What can hang from each mark
vimaf: papiv tono vepem
tono: kuloz vimaf
papiv: kuloz vimaf
vepem: kuloz vimaf vupi
bovap: kuloz vimaf vupi
vupi: tono vepem

Every row comes from one small tree of marks. The marks that hang from a mark follow it in brackets, in alphabetical order. Every link used is in the known rows. Which tree was each row made from?
Known rows
papiv(kuloz vimaf(tono vepem(vupi))): -.01	-.11	.06	-.16	-.15	.10	-.12	.09	.03	.15	.10	-.10	.09	.16	-.17	-.10	-.19	.27	-.07	.08	-.01	-.13	.06	-.12	.15
vimaf(papiv tono vepem(kuloz)): .04	.02	.17	.04	-.02	.04	.09	.20	-.05	.23	.20	-.24	.02	.30	-.16	-.19	-.38	.29	.21	-.21	.03	.05	-.18	.14	-.05
bovap(vupi): -.18	-.09	-.03	.12	-.06	.09	.02	.02	.02	.01	.21	-.22	-.01	-.05	-.08	-.22	-.21	.15	-.07	-.09	.11	-.08	-.11	-.07	-.05
vepem(kuloz vupi(tono(vimaf(papiv)))): -.08	-.18	-.05	.09	.15	-.06	.01	.12	.10	-.51	.34	-.06	.22	.27	.21	-.04	.02	.49	.08	-.09	.18	.01	-.14	.15	-.24
papiv(vimaf(vepem(kuloz vupi))): -.17	-.12	-.01	.02	-.16	.01	-.02	.04	.08	-.01	.20	-.09	.13	.33	.05	-.10	-.13	.25	-.10	.14	.07	-.07	-.09	.08	-.13
vimaf(papiv vepem(kuloz)): -.02	-.03	.07	.14	.02	-.09	.16	.11	-.03	.11	.22	-.19	.07	.25	-.15	-.21	-.28	.25	.12	-.19	.06	-.01	-.15	.21	-.07
vepem(vimaf(papiv tono(kuloz)) vupi): -.12	-.04	-.05	.05	-.24	-.11	-.06	.31	-.11	-.36	.22	-.11	-.04	.31	.09	.17	-.15	.34	.18	.12	.23	-.02	-.09	.17	-.29
vimaf(papiv tono(kuloz) vepem(vupi)): .07	-.07	.14	.05	-.24	-.01	-.10	.24	-.07	.01	.29	-.10	.07	.18	-.18	.02	-.31	.19	.19	-.03	.16	-.13	-.12	.04	-.06
bovap(kuloz): -.08	-.13	-.07	.12	-.08	.02	.20	-.08	.02	-.17	.18	-.14	-.10	.16	-.03	-.12	-.22	.21	.02	-.31	.04	-.02	-.02	-.06	.04
papiv(kuloz): -.15	-.11	-.06	.04	.11	-.01	.16	-.11	.05	-.05	.10	-.12	-.04	.01	-.21	-.26	-.19	.24	.00	-.19	.01	-.18	.04	-.09	.14
bovap(kuloz vupi): -.09	-.13	-.10	.12	-.09	.10	.02	.02	.06	-.12	.28	-.25	-.13	.07	-.08	-.15	-.29	.28	-.12	-.25	.04	-.01	-.09	-.07	-.01
vupi(tono(vimaf(papiv))): .06	-.12	-.02	.17	.07	-.16	.18	.08	.00	-.25	.11	.01	.30	.06	.06	-.08	.08	.23	.22	-.20	.15	-.04	-.03	.04	.01
vimaf(papiv(kuloz) tono vepem): .16	-.03	.17	-.03	.00	.01	.07	.20	-.10	.30	.09	-.19	.04	.06	-.37	-.18	-.33	.24	.19	-.26	.00	-.06	-.01	-.01	.21
papiv(vimaf(tono)): -.13	.01	.04	.01	-.13	.04	.13	.08	.00	.15	.00	-.08	.07	.19	.09	-.12	-.19	.09	.06	.00	.00	-.03	.02	-.06	.00
vepem(kuloz vimaf(tono)): -.25	.00	-.07	.00	-.09	.04	.12	.04	.00	-.18	.14	-.27	-.14	.48	.07	-.14	-.26	.47	.16	.01	.10	.09	-.19	.15	-.25
vupi(tono(vimaf(papiv)) vepem(kuloz)): .02	-.01	.04	.30	.27	-.06	.00	.10	.13	-.27	.28	.14	.35	.17	.13	-.22	-.01	.46	.26	-.13	.07	-.02	.00	.08	-.04
vupi(tono vepem(kuloz vimaf)): -.16	.07	-.04	.30	.02	.11	-.01	-.09	.19	-.25	.34	.03	.24	.27	.16	-.22	-.04	.46	.22	-.03	.12	-.10	.00	-.03	-.10
bovap(kuloz vimaf vupi(tono)): .13	-.02	-.07	.02	-.05	.13	-.08	-.10	.07	-.30	.34	-.15	-.01	.21	.02	-.13	-.08	.49	-.01	-.21	.15	-.02	-.08	-.04	.08
papiv(kuloz vimaf): -.16	-.06	-.12	.02	.07	-.06	.15	-.01	.04	.03	.00	-.02	.04	.11	-.09	-.20	-.14	.20	-.10	.01	-.05	-.18	.09	-.05	.10
vupi(vepem): -.12	.01	.10	.25	.00	.07	.01	-.04	.06	.02	.17	.05	.15	-.04	-.02	-.26	-.10	.15	.15	-.10	.06	-.12	.10	-.09	.12
bovap(kuloz vimaf(papiv)): .16	.02	-.02	.00	.02	-.16	.14	.10	-.13	-.27	.09	-.09	-.13	.31	.01	-.02	-.11	.42	.12	-.24	.09	.10	.00	.28	.06
tono(vimaf(papiv vepem)): .10	-.16	.02	.06	-.07	-.28	.11	.19	-.15	-.03	-.03	-.08	.17	.11	-.20	-.09	-.03	.21	.18	-.07	.14	.02	-.09	.23	.06
bovap(kuloz vupi(tono(vimaf(papiv)) vepem)): .18	-.09	-.03	.29	.09	.02	-.16	.20	.10	-.25	.34	.03	.24	.00	.02	-.11	-.07	.44	.08	-.26	.07	.02	.03	-.04	.07
vimaf(papiv vepem(vupi(tono))): .13	-.11	.14	.12	-.16	.03	-.02	.14	-.01	-.03	.31	-.07	.32	.01	-.05	-.01	.00	.12	.13	-.20	.19	-.13	-.01	-.03	.04

Which tree is each row?
.10	-.08	.04	.07	.04	-.11	.13	.13	-.07	.19	.10	-.14	.07	.02	-.38	-.19	-.20	.19	.09	-.23	.01	-.14	.01	.06	.18 | vimaf(papiv(kuloz) vepem)
-.19	.01	-.14	.13	.04	-.17	.21	.20	-.06	-.25	.15	-.22	-.06	.42	.10	-.07	-.16	.41	.12	-.03	.12	.07	-.15	.36	-.31 | vepem(kuloz vimaf(papiv))
.26	-.03	.10	-.12	-.01	-.04	-.12	.06	-.06	-.17	.21	-.04	.17	.16	-.17	-.05	.06	.43	.12	-.10	.18	-.12	.03	.11	.19 | bovap(vimaf(papiv(kuloz) vepem(vupi(tono))))
-.04	.14	.13	-.02	.11	.22	-.30	.06	.08	-.06	.28	-.12	-.08	.26	.01	-.31	-.26	.62	.10	.08	.08	.08	-.11	.09	.00 | bovap(vimaf(tono) vupi(vepem(kuloz)))
.16	-.14	.08	.05	-.02	.03	-.05	.12	.03	-.03	.31	-.08	.26	-.01	-.21	-.06	-.06	.25	.05	-.23	.11	-.21	.03	-.08	.14 | vimaf(papiv(kuloz) vepem(vupi(tono)))
.00	-.22	-.01	.01	.00	-.22	-.03	.24	-.06	-.27	.15	-.11	.13	.29	-.06	-.06	-.05	.43	.07	.02	.15	.08	-.18	.33	-.16 | tono(vimaf(papiv vepem(kuloz vupi)))
.02	.10	.06	.13	.05	-.02	-.05	.26	-.06	-.01	.07	-.02	.06	.10	-.08	-.12	-.15	.40	.26	-.07	.03	-.02	.12	.06	.09 | vupi(vepem(vimaf(papiv(kuloz) tono)))
.08	-.01	-.01	.39	.13	-.15	-.04	.07	.09	-.32	.28	.27	.38	.06	.02	-.14	.00	.31	.32	-.03	.13	-.22	.05	-.04	.05 | vupi(tono(kuloz vimaf(papiv)) vepem)
-.13	.09	-.03	.26	.08	-.08	.03	.20	.01	-.18	.20	-.02	.07	.28	.11	-.16	-.13	.43	.20	.00	.08	.04	-.03	.26	-.16 | vupi(vepem(kuloz vimaf(papiv)))
-.12	-.21	-.11	.13	-.09	-.06	-.06	-.07	.12	-.56	.33	.08	.23	.14	.09	-.01	.04	.31	.10	.05	.26	-.21	-.07	-.09	-.12 | vepem(vupi(tono(kuloz vimaf)))
.24	.00	.17	-.25	-.04	-.01	-.18	.19	-.13	-.03	.09	-.13	.00	.22	-.23	-.04	-.12	.48	.15	-.05	.13	.02	.00	.17	.17 | bovap(vimaf(papiv(kuloz) tono vepem(vupi)))
-.05	.05	.06	.17	-.02	-.07	.14	.19	-.06	-.02	.19	-.08	-.04	.16	-.08	-.10	-.36	.17	.26	-.13	.08	-.10	-.09	.05	-.08 | vimaf(papiv tono(kuloz))
-.06	.01	.04	.04	-.29	.00	.04	.01	.01	.20	.12	-.02	.09	.28	-.14	-.14	-.32	.10	.10	.14	.02	-.19	-.07	-.07	.03 | papiv(vimaf(tono(kuloz) vepem))
-.21	.00	.02	.24	.13	.17	-.15	.04	.15	-.01	.36	-.12	.03	.04	-.02	-.34	-.29	.37	-.03	-.04	.04	-.06	-.08	-.02	-.08 | bovap(vupi(vepem(kuloz)))
.03	-.20	-.05	.04	.11	-.10	-.02	.13	.05	-.44	.21	.00	.25	.03	.02	.00	.12	.39	.05	-.12	.16	-.11	.04	-.01	.00 | vepem(vupi(tono(vimaf(papiv(kuloz)))))
.03	.01	.09	.01	.14	-.02	.14	.21	-.06	.11	.07	-.18	-.05	.05	-.19	-.16	-.30	.26	.16	-.29	-.02	-.04	.03	.01	.11 | vimaf(papiv(kuloz) tono)
.13	-.10	.17	-.10	-.06	.05	-.10	.27	-.07	.13	.17	-.19	.06	.06	-.28	-.05	-.23	.30	.11	-.19	.06	-.06	.01	.00	.14 | vimaf(papiv(kuloz) tono vepem(vupi))
.10	.08	-.05	.14	.04	-.04	-.07	.07	-.01	-.26	.37	-.04	.09	.15	-.03	-.11	-.10	.39	.10	-.01	.21	-.16	-.12	.10	-.06 | bovap(vimaf(papiv) vupi(tono(kuloz)))
.02	-.16	-.09	.19	-.16	-.11	.05	-.18	.09	-.25	.24	.07	.28	.18	-.17	-.15	-.06	.24	.22	.01	.19	-.26	-.13	-.11	.07 | vupi(tono(kuloz vimaf(vepem)))
-.10	-.10	.00	.05	-.15	.09	-.03	-.03	.15	-.05	.29	-.05	.28	.32	.11	-.11	-.06	.25	-.06	.06	.08	-.14	-.08	-.04	-.10 | papiv(vimaf(vepem(kuloz vupi(tono))))
.02	-.17	.12	.06	-.26	.14	-.06	-.11	.09	-.05	.32	-.09	.29	.03	-.07	-.08	.00	.13	.08	-.14	.19	-.19	-.02	-.18	.08 | vimaf(vepem(vupi(tono)))
-.02	-.14	.20	-.08	-.31	.18	-.11	.05	-.01	.10	.19	-.20	.08	.09	-.14	-.07	-.19	.17	.11	-.08	.14	-.04	-.06	-.12	.06 | vimaf(tono vepem(vupi))
-.06	-.08	.05	-.01	-.33	.04	-.11	.07	.01	.06	.20	.00	.12	.28	-.06	-.02	-.24	.14	.03	.21	.09	-.17	-.07	-.08	-.06 | papiv(vimaf(tono(kuloz) vepem(vupi)))
-.07	-.19	-.12	.11	-.18	-.23	.04	-.08	-.03	-.21	.11	.03	.09	.21	-.27	-.15	-.17	.25	.14	.13	.16	-.18	-.16	.07	.02 | tono(kuloz vimaf(vepem))
-.14	-.07	-.10	.12	-.02	-.03	.03	.20	.05	-.49	.37	-.15	.14	.39	.27	.06	.02	.49	.09	-.04	.22	-.01	-.12	.21	-.36 | vepem(kuloz vimaf(papiv) vupi(tono))
.05	-.14	-.08	.16	-.10	-.35	.07	.14	-.12	-.18	.10	.04	.12	.21	-.25	-.08	-.15	.24	.20	.07	.15	-.13	-.17	.22	-.02 | tono(kuloz vimaf(papiv vepem))
-.08	-.13	-.14	.21	-.04	-.11	.12	-.15	.11	-.41	.23	.08	.22	.16	-.02	-.14	-.03	.27	.20	-.01	.18	-.23	-.09	-.10	-.03 | vupi(tono(kuloz vimaf))
.07	.07	-.01	.27	.09	-.01	.00	.11	.07	-.15	.22	.09	.30	.04	-.01	-.14	.03	.37	.25	-.15	.09	-.17	.17	-.05	.12 | vupi(tono vepem(vimaf(papiv(kuloz))))
-.10	.02	.00	.39	-.01	.19	-.17	-.07	.20	-.10	.49	.07	.24	-.08	-.04	-.28	-.20	.23	.09	-.02	.12	-.30	-.03	-.28	.03 | bovap(vupi(tono(kuloz) vepem))
.28	-.02	.01	-.02	-.11	-.06	-.13	.19	-.13	-.04	.21	-.20	-.11	.24	-.21	-.08	-.20	.45	.00	-.17	.11	.10	-.12	.24	.10 | bovap(kuloz vimaf(papiv vepem) vupi)
.22	-.02	.09	-.17	-.24	.15	-.22	.04	-.06	.02	.21	-.27	-.17	.29	-.22	-.13	-.30	.50	.04	-.13	.10	.12	-.15	.04	.16 | bovap(kuloz vimaf(tono vepem) vupi)
.06	.01	.03	-.01	-.04	.16	-.17	-.14	.09	-.09	.38	-.19	.10	.28	-.11	-.28	-.12	.51	.03	-.01	.17	-.06	-.21	.04	.02 | bovap(vimaf(vepem(kuloz)) vupi(tono))
